Each row was made from one path, in order. Every step used is in the known rows, and no mark comes twice. Write each row's path.
Known rows
g > h > w > m: [ 4.01  0.35  0.87  2.17  0.95 -2.03 -1.73  1.87  1.26 -1.29 -1.93 -4.42
 -2.19  0.77  0.34 -3.22 -1.39 -1.90 -5.88 -2.39]
q > h > w > m: [ 1.94  0.15  0.03  2.85 -0.80 -3.95 -2.86  1.84  1.19 -1.83 -0.51 -1.58
 -4.36  3.75 -1.31 -5.21 -1.03 -0.74 -5.70  0.79]
v > m > g: [ 1.06  1.74  0.06  2.93  0.00  0.80  0.02 -3.95 -1.19 -1.13 -2.19  2.12
  0.23  2.24  3.02  1.40 -0.99  5.23 -2.31  0.94]
w > m > g: [ 0.66 -0.77  1.07  4.08 -1.52 -0.66 -0.73 -1.89 -0.55 -0.43 -2.04 -0.77
 -2.69  3.65  1.87  0.42 -1.50  1.69 -3.29 -0.84]
x > t > m > g: [ 1.53  1.50  2.36  2.00  2.18 -1.75  0.64  3.92 -0.15  1.80 -2.90  1.93
  0.38 -0.40  2.90  0.62  1.62  0.64  0.18 -0.75]
x > v > m > t: [ 2.81 -0.08  2.08  4.74  0.29  2.67  0.94  0.53 -3.60  1.05 -2.07  2.72
 -1.37  1.10  2.39  1.33  4.23  3.19 -3.54 -2.12]
g > x > t > m: [ 2.58 -0.65  4.23  0.83  3.19 -0.27 -0.27  5.74  1.09  2.97 -3.02 -1.08
 -0.09 -4.58  1.11  0.46  0.52 -3.69  3.44 -1.97]
m > t: [ 0.24 -0.79  2.11  1.92  1.58  0.31  1.57  1.29 -1.55  0.37  0.52  0.71
  0.58  0.72  1.38  2.33  1.89  1.91 -2.14 -0.18]
m > g: [-0.41  0.50  0.38  2.03 -0.63 -1.08  0.54 -1.13  0.61  0.15  0.13  0.97
  0.17  1.64  1.08  1.88 -1.12  3.80 -1.15  0.53]
x > t > m > g > h: [ 4.03  1.98  2.66  2.60  3.74 -2.36  3.23  4.13  0.13  2.79 -2.94 -1.67
 -0.03 -2.99  3.48  0.00  0.53  0.17 -2.10 -2.11]
x > t > m: [ 1.66  1.08  1.84  0.27  2.96 -0.45  0.30  4.95 -0.89  1.82 -2.85  0.74
  0.41 -2.10  2.02 -1.57  2.62 -3.09  1.34 -1.30]
q > h > g > x: [ 2.60 -0.96  2.77  3.99 -0.74 -3.47 -1.24 -1.67  2.13  2.62  1.30 -4.44
 -2.92 -0.95 -3.59 -0.19 -3.89  0.53  0.87  1.84]
h > w: [ 0.10  1.24 -0.14 -0.66  0.78 -1.67 -3.55  1.96  2.21 -1.51  0.63  1.06
  1.05  1.47 -1.22 -1.39 -0.18  0.48 -1.50  0.14]
t > m > g: [ 0.12  1.50  1.47  0.72  0.45 -2.89 -0.51  2.42 -1.41  0.88 -2.59  0.29
  1.18  1.05  3.59  2.34 -0.38  2.01  0.08  0.87]
x > t > m > g > h > w: [ 4.30  2.90  2.50  2.14  4.14 -4.00  0.09  6.36  2.20  1.14 -2.34 -0.77
  0.81 -1.83  2.42 -1.44  0.22  0.69 -3.36 -2.56]
f > m > g: [-0.24  0.04 -0.41  1.94  1.33  0.00  2.30 -0.38  0.77 -1.05  0.68  1.64
  0.58  0.36  4.01  3.67 -0.44  4.71 -0.63  2.39]
g > x > v > m > t: [ 3.68 -1.86  4.58  5.47  0.41  2.87  0.16  1.27 -1.48  2.52 -2.28  0.94
 -1.43 -1.47  1.74  3.28  2.00  2.72 -1.22 -2.45]
q > h > t > m > g: [ 2.10  2.55  1.22  3.49  1.24 -5.58 -1.42  2.06 -0.29  1.69 -1.99  1.54
 -1.89  0.58  0.54  1.14 -0.68  2.07 -1.28  1.13]
v > x > t > m > g > h > w: [ 3.27  3.77  1.50  1.70  4.42 -3.37  1.83  6.23  0.23 -0.10 -2.43 -1.14
  1.53 -3.59  4.74 -2.23 -0.01  2.52 -3.41 -3.43]
v > x > t > m > g > h: [ 3.23  2.72  1.75  2.26  3.49 -1.86  4.63  4.00 -2.02  1.31 -2.84 -2.41
  0.24 -4.92  5.77 -0.90  0.18  1.96 -1.95 -3.76]
h > t > m: [ 1.19  2.37  1.39  0.36  2.16 -1.40 -3.08  2.92 -0.86  1.45 -3.11  1.45
  0.72 -1.19  0.64  1.45  0.84 -2.40  2.22 -1.07]

Write each row's path
[ 0.83 -0.33  3.82  1.45  0.65 -2.86 -1.12  3.42  0.41  2.10 -2.46 -1.86
  0.85 -1.18  2.57  4.18 -2.78  1.63  1.85  0.46] => t > m > g > x
[ 1.71  0.81  4.22  2.95  1.48 -2.54 -3.46  2.72  1.52  2.79 -3.14  0.26
  0.12 -2.32  0.92  5.48 -2.37  0.92  2.98 -1.26] => h > t > m > g > x
[ 1.00 -2.11  2.83  3.88  0.40  0.86  0.75  0.49 -2.66 -0.22 -1.88 -1.04
 -2.06  2.99  2.11  1.05  1.48 -0.24 -4.37 -1.36] => w > m > t
[ 2.72  2.94  1.75  1.07  2.40 -5.50 -1.02  4.85  0.91  0.08 -2.20 -1.91
  1.74 -0.09  2.83  0.66 -1.64  2.11 -3.95 -0.40] => t > m > g > h > w
[ 4.16  0.29  3.92  6.13 -0.60 -5.13 -2.19  5.28  1.50  5.17 -2.27  0.37
 -4.55 -2.67 -0.86  2.65 -0.76  1.52  1.17 -1.39] => q > h > t > m > g > x > v
[ 2.40 -0.72  4.07  3.23 -1.16 -2.70 -1.30  5.38  0.12  4.13 -2.61 -0.70
 -1.17 -1.87  1.90  3.80 -0.70  1.22  1.93 -1.86] => t > m > g > x > v
[ 3.03 -1.20  4.10  5.27  0.92 -0.51 -3.59  2.42  4.85  0.74 -1.93 -0.35
 -3.06  1.17 -0.32 -0.90 -2.14  0.62 -2.15 -3.05] => h > w > m > g > x > t
[ 2.64  2.07  1.86  1.57  1.67 -4.15  2.15  3.10 -1.05  1.62 -2.56 -2.95
  0.95 -1.57  4.03  2.11 -1.12  1.43 -2.78 -0.47] => t > m > g > h
[ 3.88 -0.46  3.06  4.14  2.31 -1.26 -0.06  3.04 -0.19 -1.05 -1.25 -3.36
 -1.79  1.97  1.71 -0.74  0.38  0.06 -8.02 -2.71] => g > h > w > m > t
[ 5.85  2.57  0.98  6.55  0.21  0.49 -0.15 -2.01 -0.18  2.31 -2.88  1.70
 -2.63 -2.02  1.04  1.77  0.41  4.14 -3.08 -4.52] => x > v > m > g > h > t
[ 1.89  1.11  0.25  3.38 -0.84 -3.32 -0.77 -2.70  0.09  0.98  1.35 -2.08
 -2.48  1.21 -2.55 -2.05 -1.59  1.15 -1.24  2.21] => q > h > g
[ 3.80 -0.78  2.51  3.39 -0.97  2.39 -1.27  0.16 -0.12  2.33 -2.48 -0.07
 -2.43 -2.51  0.56  0.78 -0.02  0.77  1.12 -2.23] => g > x > v > m
[ 3.15  1.71  1.03  3.77  1.46 -1.55  0.46 -1.31  2.03  1.48 -0.46 -0.51
 -1.20 -2.18 -0.25  2.67 -1.76  2.79 -2.24 -2.58] => m > g > h > t
[ 3.30 -0.44  3.17  4.74  1.85  2.29  0.42 -1.84  1.92  1.65 -2.82  1.81
 -1.13 -1.59  1.39  1.39 -1.20  3.33  0.14 -1.22] => v > m > g > x > t
[ 0.23  0.87 -0.21  0.57  1.99  1.98  2.67  1.13 -0.86 -0.24 -0.23  0.75
 -0.34 -3.18  1.88 -3.01  1.34  0.47  0.68 -3.13] => v > x > t
[ 4.59 -0.95  5.52  7.28  0.12  2.01 -1.85 -1.73 -1.65  3.26 -1.81 -0.71
 -1.68 -0.42  0.38  3.73  0.97  3.00 -0.33 -2.13] => h > g > x > v > m > t
[ 1.86 -0.34  2.40  3.74  0.24  0.85 -0.62 -2.94  0.46  0.43 -2.50  0.21
 -0.37 -0.10  2.34  3.38 -3.36  4.75 -0.50  0.41] => v > m > g > x
[ 4.44  0.71  4.72  4.43  2.25 -3.88 -0.93  3.27  1.34  4.31 -1.59 -3.44
 -2.65 -3.18 -1.50 -1.54 -1.07 -2.47  2.22  0.31] => q > h > g > x > t > m
[ 0.72  2.41  1.60  2.16  1.55 -2.60 -2.85  1.73 -0.43  1.57 -2.94  2.29
  0.84  0.35  1.86  3.37 -0.45  1.63  0.72 -0.66] => h > t > m > g
[ 3.14  1.15  0.40  3.77  3.18 -0.49  2.80 -0.40  2.16  0.38  0.31  0.61
 -0.36 -3.37  2.92  4.38 -1.00  3.49 -1.69 -0.47] => f > m > g > h > t
[ 3.27 -0.39  1.57  4.54 -0.53 -1.55  1.98 -1.44 -0.22  0.18 -2.17 -4.13
 -3.35  1.25  2.43  0.35 -2.44  1.41 -5.97 -1.80] => w > m > g > h
[ 0.77  0.32  0.85  3.43 -0.95 -2.36 -4.02  0.24  1.51 -1.85 -1.41 -0.05
 -1.73  5.14  1.07 -0.90 -1.74  2.36 -4.70 -0.59] => h > w > m > g
[ 5.06  1.47  0.63  5.31 -0.77  0.43  2.35 -1.59 -1.21  1.88 -2.29 -0.45
 -2.37 -0.84  2.74  0.50  0.16  4.42 -4.45 -2.65] => x > v > m > g > h
[ 4.00  2.47  1.77  0.98  2.99 -2.53 -0.59  3.29 -0.67  2.24 -3.20 -2.01
  0.20 -3.94  1.11  1.08  0.35 -3.05 -0.16 -2.58] => g > h > t > m
[ 5.20  2.52  0.60  5.00 -0.18 -1.24 -0.97  0.75  1.06  0.26 -1.78  0.66
 -1.40  0.29  1.88 -0.87  0.01  5.24 -5.95 -2.82] => x > v > m > g > h > w
[ 2.21 -1.82  3.02  4.43 -2.30 -0.76 -0.43  1.65  2.24  3.39 -0.05 -0.38
 -2.60 -1.36 -0.12  3.36 -1.26  3.29  1.13 -2.23] => m > g > x > v
[ 3.00  1.29  0.15  0.14  1.77 -2.37 -0.67  2.36  2.34 -0.76  0.42 -2.55
  0.35 -1.17 -0.42 -2.16 -0.90  0.14 -3.48 -1.31] => g > h > w
